Known rows, with every way that one mark hangs from another:
fifi[kube[nesi] luzag negeb]: [-0.719 -0.758  2.567 -0.333  0.273  2.204 -3.391 -2.479  0.861 -0.525
 -0.022  2.676  0.904 -0.488 -0.878  0.258  0.242 -0.784 -1.915 -0.364
  6.419  4.076 -1.318 -1.379 -2.237]
luzag[fetu[kekan] fifi[kube negeb]]: [-1.088 -2.904 -1.570  0.204  0.157 -0.323 -1.885 -0.058  2.493 -4.790
  0.145  4.325  0.202 -0.567  0.243 -0.957 -1.994  0.624 -0.453  1.956
  1.616  3.274  0.483 -1.666 -1.563]
kube[nesi]: [-0.679 -0.130 -0.115  0.486  1.412  0.391  0.841 -0.814  1.326 -1.816
 -1.218  2.085 -0.527 -1.190 -0.166 -0.158  1.046  0.076  0.606 -0.909
  0.691  1.592 -0.919 -0.529  0.121]
fetu[luzag[fifi[kekan]]]: [-0.611 -0.773  0.185 -0.199  0.747 -1.526 -0.298 -0.550  0.436 -2.414
 -1.041 -0.069 -1.472  3.620  1.128 -0.939 -0.419 -0.368 -0.806  0.669
  0.638 -2.206  1.614  0.364 -1.478]
kekan[fetu[luzag[fifi[negeb[nesi]]]]]: [-0.492 -0.684  2.056  0.114  0.323 -2.556 -1.890 -1.554 -0.316 -1.517
 -0.528  0.334 -0.778  0.436  2.453 -1.183 -1.562  0.457 -0.482 -0.339
 -0.720  2.230  0.773 -0.579 -0.224]
luzag[fetu]: [-1.044 -1.042 -2.787  0.337  1.274 -0.246 -0.191  0.198  0.426 -3.142
  0.208  1.833 -0.535 -0.540  0.684 -0.366 -1.646  0.220  0.637 -1.077
  0.952 -0.093  0.443 -0.827  0.546]
fifi[kekan kube luzag negeb[nesi]]: [-0.846 -2.110  3.895 -0.864 -0.190  1.975 -4.781 -1.754 -1.023  0.524
 -0.050 -0.316  2.053 -0.058  0.651 -0.380  0.702 -1.289 -3.082 -0.435
  5.150  1.054  0.166 -0.922 -3.363]
fifi[kekan kube[nesi[negeb]] luzag]: [-0.010 -2.574  0.982 -1.045  2.378  1.981 -2.886 -2.262 -0.509 -1.200
 -0.581  0.365  1.403  0.705 -0.418  0.314  1.182 -2.051 -3.341  0.996
  3.651 -0.937 -0.977 -0.127 -2.505]
luzag[fetu[kekan] fifi[kube[nesi]]]: [-0.807 -3.000 -2.587 -0.208  2.436 -0.114 -1.076 -0.245  4.421 -5.650
 -0.720  4.361 -0.172 -1.594 -0.166 -1.407 -1.225  0.269 -0.159  1.930
 -0.892  1.848 -0.358 -0.819 -1.455]
kekan[fetu]: [-0.612 -0.096  1.914  0.357  1.154 -1.118 -1.266 -0.739 -1.119 -1.866
 -0.298  0.487 -0.747 -1.304  1.976  0.073 -1.559  0.482 -0.519 -0.778
 -1.621  2.401 -0.043 -0.967  0.954]
luzag[fifi[kekan]]: [-1.360 -1.835  0.826  0.425  0.436 -1.081 -0.098 -0.078  1.093 -2.905
 -1.221  1.336 -0.967 -0.210  1.064 -0.144 -0.114 -0.383 -0.629  0.952
 -0.529 -1.815  0.508 -0.138 -1.557]
negeb[nesi]: [-0.977 -1.093  0.220  0.150  0.372 -0.895 -0.692  0.076 -0.512  0.041
 -0.896  0.687  0.163 -1.550  1.692 -1.235  1.187  1.153  1.152 -0.908
  0.295  1.225  0.486  0.212 -0.045]
fifi[luzag]: [-0.953  0.453  1.010 -0.430  0.844 -0.182 -2.121 -0.985 -1.380 -0.733
 -0.322  1.210 -0.763 -0.591  0.604  0.004 -0.058  0.046 -0.197 -1.360
  3.594 -0.118  0.265  0.553 -0.824]
fetu[luzag]: [-0.244  0.593 -0.498 -0.163  0.499 -1.072 -0.119 -0.308 -1.057 -1.094
 -0.496  0.071 -1.354  3.762  0.965 -0.857 -0.222  0.511  0.042 -0.405
  1.820  0.156  1.463  0.133  0.063]
fetu[kekan luzag[fifi[kube]]]: [ 0.036 -1.020 -0.151 -0.644  0.865 -1.310 -1.297  0.133  1.177 -3.256
 -0.959  1.642 -1.114  3.756  0.786 -1.928 -0.217  1.203 -0.661  2.396
  0.023  2.565  1.864  0.409 -1.437]
fifi[kekan[fetu[luzag]]]: [-0.158 -0.165  2.324 -0.141  1.668 -0.598 -1.344 -0.915 -1.595 -1.896
 -0.667 -2.054 -0.486  2.176  1.961 -0.348 -1.114 -0.924 -2.324 -0.918
 -1.553 -0.883  0.887 -0.567 -0.289]
nesi[kube negeb]: [ 0.000 -2.039 -5.033 -0.479  0.358 -2.732  0.973 -0.019 -2.446 -1.341
  0.324  1.664  1.691  2.979  0.974  0.605  1.187  0.729 -0.239 -0.142
  2.847  2.188  0.499 -1.584  1.159]
kekan[fetu[luzag[fifi[negeb]]]]: [-0.450 -0.279  1.946  0.275  0.325 -2.349 -1.593 -1.562 -0.292 -2.193
 -0.335  0.565 -1.149  1.294  2.029 -0.558 -2.174  0.274 -0.868  0.013
 -0.250  2.221  0.760 -0.838 -0.175]
fifi[kube negeb]: [-0.812 -1.430  1.645  0.637 -1.308  1.292 -1.941 -0.525 -0.431 -0.784
  0.337  2.092  0.575  1.103  0.179  0.468 -0.236  0.394 -1.221  1.043
  4.270  4.951  0.053 -2.301 -0.944]
nesi[kube]: [-0.824 -0.141 -2.667 -0.583  0.988 -1.951  0.586  0.406 -0.144 -1.908
 -0.189  1.366  0.688  2.290  0.932  0.152  0.531  0.537 -0.218 -1.911
  1.528  2.556  0.493 -1.905  0.399]
fifi[kekan[fetu] kube luzag]: [-0.485 -1.377  4.112 -1.264  2.395  1.333 -4.894 -1.966 -0.783 -1.701
 -0.164 -1.297  0.583  0.342  1.262  0.201 -1.322 -1.765 -4.123 -0.184
  0.858  0.041 -0.254 -0.608 -2.192]
fetu[kekan luzag[fifi[negeb]]]: [-0.192 -0.062  0.104  0.055 -0.660 -1.983 -0.599 -0.090  0.184 -2.529
 -0.858  2.298 -1.093  3.028  0.818 -1.603 -0.315  1.400  0.038  1.112
  1.415  2.717  1.911  0.057 -1.022]
fifi[kekan kube negeb]: [-0.750 -1.954  2.725  0.423 -0.742  2.058 -2.099 -0.574 -0.623 -1.058
  0.048  0.336  1.156  1.871  0.248  0.611 -0.089 -0.963 -2.978  0.839
  3.481  2.254  0.296 -2.380 -1.961]
fetu[kekan luzag[fifi[kube negeb]]]: [-0.058 -0.882  0.601 -0.242 -0.350 -1.064 -1.515 -0.254  0.577 -2.759
 -0.611  2.179 -0.731  3.813  0.546 -1.639 -0.315  1.241 -0.880  2.210
  1.888  3.643  1.768 -0.465 -1.608]

Rows:
[-0.997 -0.016  3.206 -0.066 -0.572  0.957 -2.748 -1.531 -2.371 -0.106
 -0.075  0.111  0.595  0.344  0.389  0.615 -0.031 -1.283 -2.160 -1.718
  5.372 -0.202  0.207 -0.678 -2.004] -> fifi[kekan luzag negeb]
[-0.723 -1.161  0.942 -0.003 -0.573 -1.619 -0.819 -0.904  0.031 -1.283
 -0.905  0.066 -0.544  2.804  1.320 -1.276  0.038 -0.073 -0.696  0.210
  1.906 -0.847  1.690 -0.063 -1.882] -> fetu[luzag[fifi[kekan negeb[nesi]]]]
[-1.156 -1.900 -2.882  0.087  1.404 -1.740 -0.367  0.524  2.084 -5.162
 -0.544  3.700 -0.959 -1.479  0.793 -1.279 -1.748  0.920  0.889  0.829
 -1.042  0.337  0.778 -0.245 -0.564] -> luzag[fetu[kekan] fifi]
[-1.599 -1.895  0.892  0.829 -1.379 -1.712 -0.780 -0.510  0.907 -1.132
 -0.786  2.959 -0.213 -1.967  1.233 -0.682  0.233  0.983  0.855  0.643
  1.855  1.927  0.439 -0.596 -1.224] -> luzag[fifi[negeb[nesi]]]
[-0.596 -1.220  0.475  0.017 -0.598 -1.084 -1.375 -1.028  0.842 -1.813
 -0.292  1.698 -0.903  3.863  0.598 -0.790 -0.844  0.222 -0.803  1.680
  3.257  1.657  1.310 -0.778 -1.640] -> fetu[luzag[fifi[kube negeb]]]
[-0.822  0.107  4.600 -0.111  0.106  0.346 -3.692 -2.206 -2.717 -0.625
  0.061 -0.426  0.588 -0.684  1.314  0.651 -1.288 -1.431 -2.939 -2.124
  3.140  0.664 -0.231 -1.043 -1.538] -> fifi[kekan[fetu] luzag negeb]
[-0.452 -1.639  0.557 -0.520  0.928 -0.833 -1.239 -0.705  1.009 -2.557
 -0.885 -0.117 -1.076  4.335  0.944 -0.955 -0.636 -0.557 -1.810  1.742
  0.903 -1.257  1.586 -0.070 -2.127] -> fetu[luzag[fifi[kekan kube]]]
[-0.224 -0.515  0.245 -0.037 -0.545 -2.180 -0.959 -0.135  0.045 -1.809
 -1.015  1.777 -0.640  2.199  1.241 -2.226  0.354  1.677  0.337  1.007
  1.088  2.820  1.977  0.413 -1.266] -> fetu[kekan luzag[fifi[negeb[nesi]]]]
[-1.194 -0.245  2.092 -0.120 -0.933 -0.160 -3.061 -1.544 -1.741  1.272
 -0.056  1.446  0.775 -1.929  0.952 -0.489  0.517  0.358  0.089 -2.010
  5.481  2.324  0.160 -0.079 -1.301] -> fifi[luzag negeb[nesi]]
[-0.188 -0.966  1.590 -0.289  2.001 -1.324 -1.729 -1.970  1.625 -2.999
 -0.844  0.751 -1.083  1.012  1.472 -0.864 -1.637 -0.254 -1.429  0.777
 -1.506  1.853 -0.082 -0.687 -0.572] -> kekan[fetu[luzag[fifi[kube[nesi]]]]]
[-1.183 -1.789  2.149  0.357  1.093 -1.524 -0.966 -0.683  0.694 -3.292
 -1.126  0.731 -0.977 -0.897  1.745 -0.060 -1.102 -0.535 -1.301  0.732
 -2.189 -1.029  0.186 -0.330 -1.123] -> luzag[fifi[kekan[fetu]]]
[-0.335 -1.219 -0.809 -1.238  3.284  1.821 -3.307 -1.457  2.304 -3.360
 -0.182  2.633  0.582 -1.253 -0.682 -0.959 -0.584 -0.642 -1.487 -0.253
  2.683  2.088 -0.959 -0.373 -1.813] -> fifi[kube[nesi] luzag[fetu[kekan]]]
[-0.802 -2.028  0.500 -1.337  2.557  2.085 -3.939 -1.233  0.404 -2.728
  0.272  0.027  0.792  0.691  0.300 -0.178 -1.431 -1.970 -3.148 -0.333
  3.042 -2.064  0.085 -0.508 -2.542] -> fifi[kekan kube luzag[fetu]]
[-0.378 -0.875  3.432  0.142 -0.160 -0.599 -2.161 -1.519 -2.068  0.104
 -0.401 -1.938  1.042  0.972  2.245 -0.864 -0.440 -0.588 -2.043 -1.474
  0.491  1.381  0.900 -1.163 -0.887] -> fifi[kekan[fetu[luzag]] negeb[nesi]]
[-1.487 -2.511 -1.848  0.208  1.452 -0.942 -0.374 -0.109  2.077 -4.693
 -0.541  1.880 -0.647 -0.786  0.914 -0.515 -1.849 -0.864 -0.405  0.304
 -0.464 -3.449  0.494 -0.522 -1.305] -> luzag[fetu fifi[kekan]]
[-1.095 -2.784  3.360  0.378 -0.149 -0.311 -2.506 -1.283  1.108 -2.841
 -0.377  1.354  0.152 -0.103  1.281  0.233 -1.330 -0.811 -2.694  1.832
  0.312  1.880 -0.039 -1.969 -2.164] -> luzag[fifi[kekan[fetu] kube negeb]]
[-1.483 -2.348  0.324  0.078 -0.619 -1.996 -0.563 -0.478  0.999 -1.751
 -0.826  1.518  1.080  0.078  1.359 -0.496  0.676 -0.144 -0.753 -0.234
  1.310  0.547  0.599 -1.370 -1.973] -> luzag[fifi[kekan negeb[nesi[kube]]]]
[-1.182 -1.363  0.949 -0.450  0.318  0.670 -3.348 -1.543 -1.456 -0.542
  0.237  0.149  1.592 -1.401  0.925 -0.643 -0.512 -1.317 -1.516 -2.671
  4.601 -1.470  0.169 -0.464 -2.154] -> fifi[kekan luzag[fetu] negeb[nesi]]
[-0.683 -0.584  0.903  0.232 -0.618 -1.430 -0.469 -0.850  0.051 -1.873
 -0.727  0.380 -0.920  3.721  0.873 -0.694 -0.612 -0.398 -1.055  0.494
  2.258 -0.893  1.435 -0.384 -1.621] -> fetu[luzag[fifi[kekan negeb]]]
[-1.317 -2.430 -2.093  0.377 -0.049 -1.672 -1.112  0.070  1.641 -3.636
 -0.302  4.008  0.390 -2.499  1.042 -1.706 -1.114  1.160  1.130  0.431
  0.638  1.975  0.777 -0.678 -1.009] -> luzag[fetu[kekan] fifi[negeb[nesi]]]
[-1.210 -0.059 -0.159  0.037 -0.237  0.331 -2.713 -1.455 -1.053 -1.393
  0.796  2.454  0.147 -0.983  0.107  0.132 -1.648 -0.345 -0.332 -2.157
  6.084  1.020 -0.002 -0.904 -0.823] -> fifi[luzag[fetu] negeb]
[-0.723 -0.380  0.167  0.309 -0.766 -1.829 -0.432 -0.823  0.276 -1.720
 -0.507  1.549 -1.345  3.037  0.882 -0.829 -0.667  0.485  0.142  0.560
  2.846  0.788  1.444 -0.426 -0.992] -> fetu[luzag[fifi[negeb]]]
[-1.021 -1.313  2.366  0.660 -1.107  0.227 -1.062 -0.383 -1.802  0.380
 -0.595 -0.322  1.353 -0.335  1.284 -0.358  1.120 -0.253 -0.979 -1.158
  2.267  0.814  0.524 -1.141 -1.176] -> fifi[kekan negeb[nesi]]
[-1.326 -2.341  2.914  0.554 -0.443 -1.563 -1.693 -1.121  0.369 -1.709
 -0.915  0.832  0.367 -1.868  2.061 -0.540 -0.484 -0.247 -1.043  0.160
 -0.674  0.679  0.205 -0.981 -1.601] -> luzag[fifi[kekan[fetu] negeb[nesi]]]
[-0.552 -1.340 -0.620 -1.272  2.256  1.172 -4.048 -0.739  0.352 -2.959
  0.346  2.057  0.297 -0.131  0.117 -0.874 -1.368 -0.061 -1.506  0.078
  2.949  1.721  0.155 -0.112 -1.582] -> fifi[kube luzag[fetu[kekan]]]
[-1.410 -3.552 -0.735  0.277  0.154  0.346 -1.874 -0.660  2.426 -4.225
  0.178  2.528  0.436  0.099  0.328 -0.169 -2.092 -1.148 -1.791  1.505
  1.922 -0.430  0.272 -2.113 -2.325] -> luzag[fetu fifi[kekan kube negeb]]
[-1.310 -0.820 -0.117 -0.186 -0.123 -0.085 -3.269 -1.556 -1.062 -0.273
  0.549  2.025  1.022 -2.167  0.788 -0.883 -0.779 -0.022  0.169 -2.566
  5.404  1.032  0.074 -0.400 -1.181] -> fifi[luzag[fetu] negeb[nesi]]
[-0.388 -0.956  2.216  0.022  0.477 -1.640 -2.323 -1.707  0.222 -2.280
 -0.141  0.745 -0.849  1.801  1.813 -0.564 -2.201  0.091 -1.565  0.812
 -0.077  2.961  0.606 -1.338 -0.624] -> kekan[fetu[luzag[fifi[kube negeb]]]]
[-1.082 -2.855  2.473 -0.109  1.353 -0.490 -2.183 -0.842  1.798 -3.544
 -0.852  0.706 -0.328 -0.049  1.543 -0.074 -1.284 -0.817 -2.433  2.099
 -1.789  0.264  0.105 -0.968 -1.930] -> luzag[fifi[kekan[fetu] kube]]
[-0.253 -1.339  3.989 -1.195  3.432  2.023 -4.207 -2.749  0.724 -2.206
 -0.735 -0.605  0.945 -0.771  0.451  0.096 -0.546 -2.358 -4.119 -0.456
  0.660  0.496 -1.402 -0.690 -2.413] -> fifi[kekan[fetu] kube[nesi] luzag]
[-0.670 -1.312  3.600 -0.503  0.781  2.965 -3.553 -2.594  0.479 -0.770
 -0.368  0.848  1.607  0.328 -0.792  0.462  0.622 -2.154 -3.636 -0.538
  5.583  1.483 -1.045 -1.443 -3.286] -> fifi[kekan kube[nesi] luzag negeb]
[-0.906 -0.757  2.602 -0.328 -0.629  1.505 -4.086 -1.697 -0.976 -0.256
  0.590  2.061  0.618  0.513 -0.090  0.403 -0.445 -0.297 -1.926 -0.036
  6.620  3.723 -0.195 -1.263 -2.055] -> fifi[kube luzag negeb]
[-1.459 -1.697  1.709  0.826 -1.091 -0.833 -0.496 -0.459  0.356 -2.177
 -0.834  1.853 -0.297 -0.057  0.779  0.222 -0.332 -0.407 -0.857  0.796
  1.776 -0.151  0.415 -1.087 -1.802] -> luzag[fifi[kekan negeb]]
[-0.650 -3.784  0.045  0.035  1.217  0.053 -0.599 -1.095  2.039 -3.103
 -1.206  1.977  0.368  0.031  0.115 -0.005  0.577 -1.005 -1.724  2.967
  0.457 -0.641 -0.487 -0.618 -2.160] -> luzag[fifi[kekan kube[nesi[negeb]]]]
[-1.535 -2.092 -0.390  0.277 -1.074 -2.533 -0.456 -0.393  1.363 -1.553
 -0.598  2.876  0.575 -0.582  1.229 -0.600  0.429  0.841  0.594 -0.176
  2.037  2.574  0.550 -1.317 -1.162] -> luzag[fifi[negeb[nesi[kube]]]]
[-1.292 -3.554 -1.579 -0.148  1.744  0.092 -1.635 -0.264  2.950 -4.919
 -0.306  1.869 -0.189  0.018  0.635 -0.495 -1.865 -1.113 -1.586  1.641
 -0.103 -2.115  0.380 -1.131 -2.102] -> luzag[fetu fifi[kekan kube]]
[-0.309 -1.642  0.541 -0.450  1.566 -0.317 -0.812 -1.212  2.070 -2.823
 -1.234  0.326 -0.898  3.668  0.425 -1.056 -0.065 -0.909 -1.706  1.558
  0.781 -0.974  0.773 -0.244 -2.197] -> fetu[luzag[fifi[kekan kube[nesi]]]]
[ 0.066 -1.483  2.846 -0.627  1.932  0.712 -2.770 -1.132 -0.504 -2.084
 -0.337 -2.094  0.189  3.360  1.611 -0.341 -1.333 -1.253 -3.756  0.763
 -0.945  0.707  0.731 -1.275 -1.298] -> fifi[kekan[fetu[luzag]] kube]
[-0.895 -2.846  2.456 -0.120  2.083 -0.021 -1.651 -1.480  3.291 -3.787
 -1.293  1.324 -0.173 -0.993  0.846 -0.186 -0.652 -1.190 -2.300  1.807
 -1.967  0.315 -0.760 -1.000 -2.030] -> luzag[fifi[kekan[fetu] kube[nesi]]]
[-1.618 -3.066 -1.013  0.452 -0.095 -0.970 -1.129 -0.536  1.573 -3.147
 -0.336  2.027  0.570 -1.817  1.147 -0.949 -1.310 -0.637 -0.261 -0.102
  1.076 -1.668  0.476 -1.055 -1.847] -> luzag[fetu fifi[kekan negeb[nesi]]]
[-1.469 -3.158 -1.637  0.479 -0.101 -0.170 -1.760 -0.631  2.709 -4.150
  0.437  3.973  0.008 -0.506  0.305 -0.267 -2.358 -0.097 -0.401  1.509
  2.597  1.547  0.214 -1.983 -1.574] -> luzag[fetu fifi[kube negeb]]
[-0.993 -2.972 -2.485 -0.251  1.644 -0.657 -1.657  0.321  2.971 -5.450
 -0.274  3.810 -0.403 -0.708  0.582 -1.276 -1.814  0.662 -0.237  2.228
 -0.627  1.486  0.581 -0.809 -1.326] -> luzag[fetu[kekan] fifi[kube]]
[-1.125 -0.580  0.789 -0.187  0.315  0.977 -2.784 -1.532 -1.395 -1.642
  0.489  0.569  0.889 -0.118  0.230  0.325 -1.407 -1.649 -2.000 -2.293
  5.171 -1.661  0.178 -0.975 -1.912] -> fifi[kekan luzag[fetu] negeb]
[-0.745  0.057 -1.172 -0.776  1.918 -0.128 -2.410 -0.445 -0.676 -2.692
  0.059  2.125 -0.324 -1.108  0.447 -0.815 -1.241  0.238 -0.114 -1.602
  2.541  0.008  0.443  0.488 -0.651] -> fifi[luzag[fetu[kekan]]]
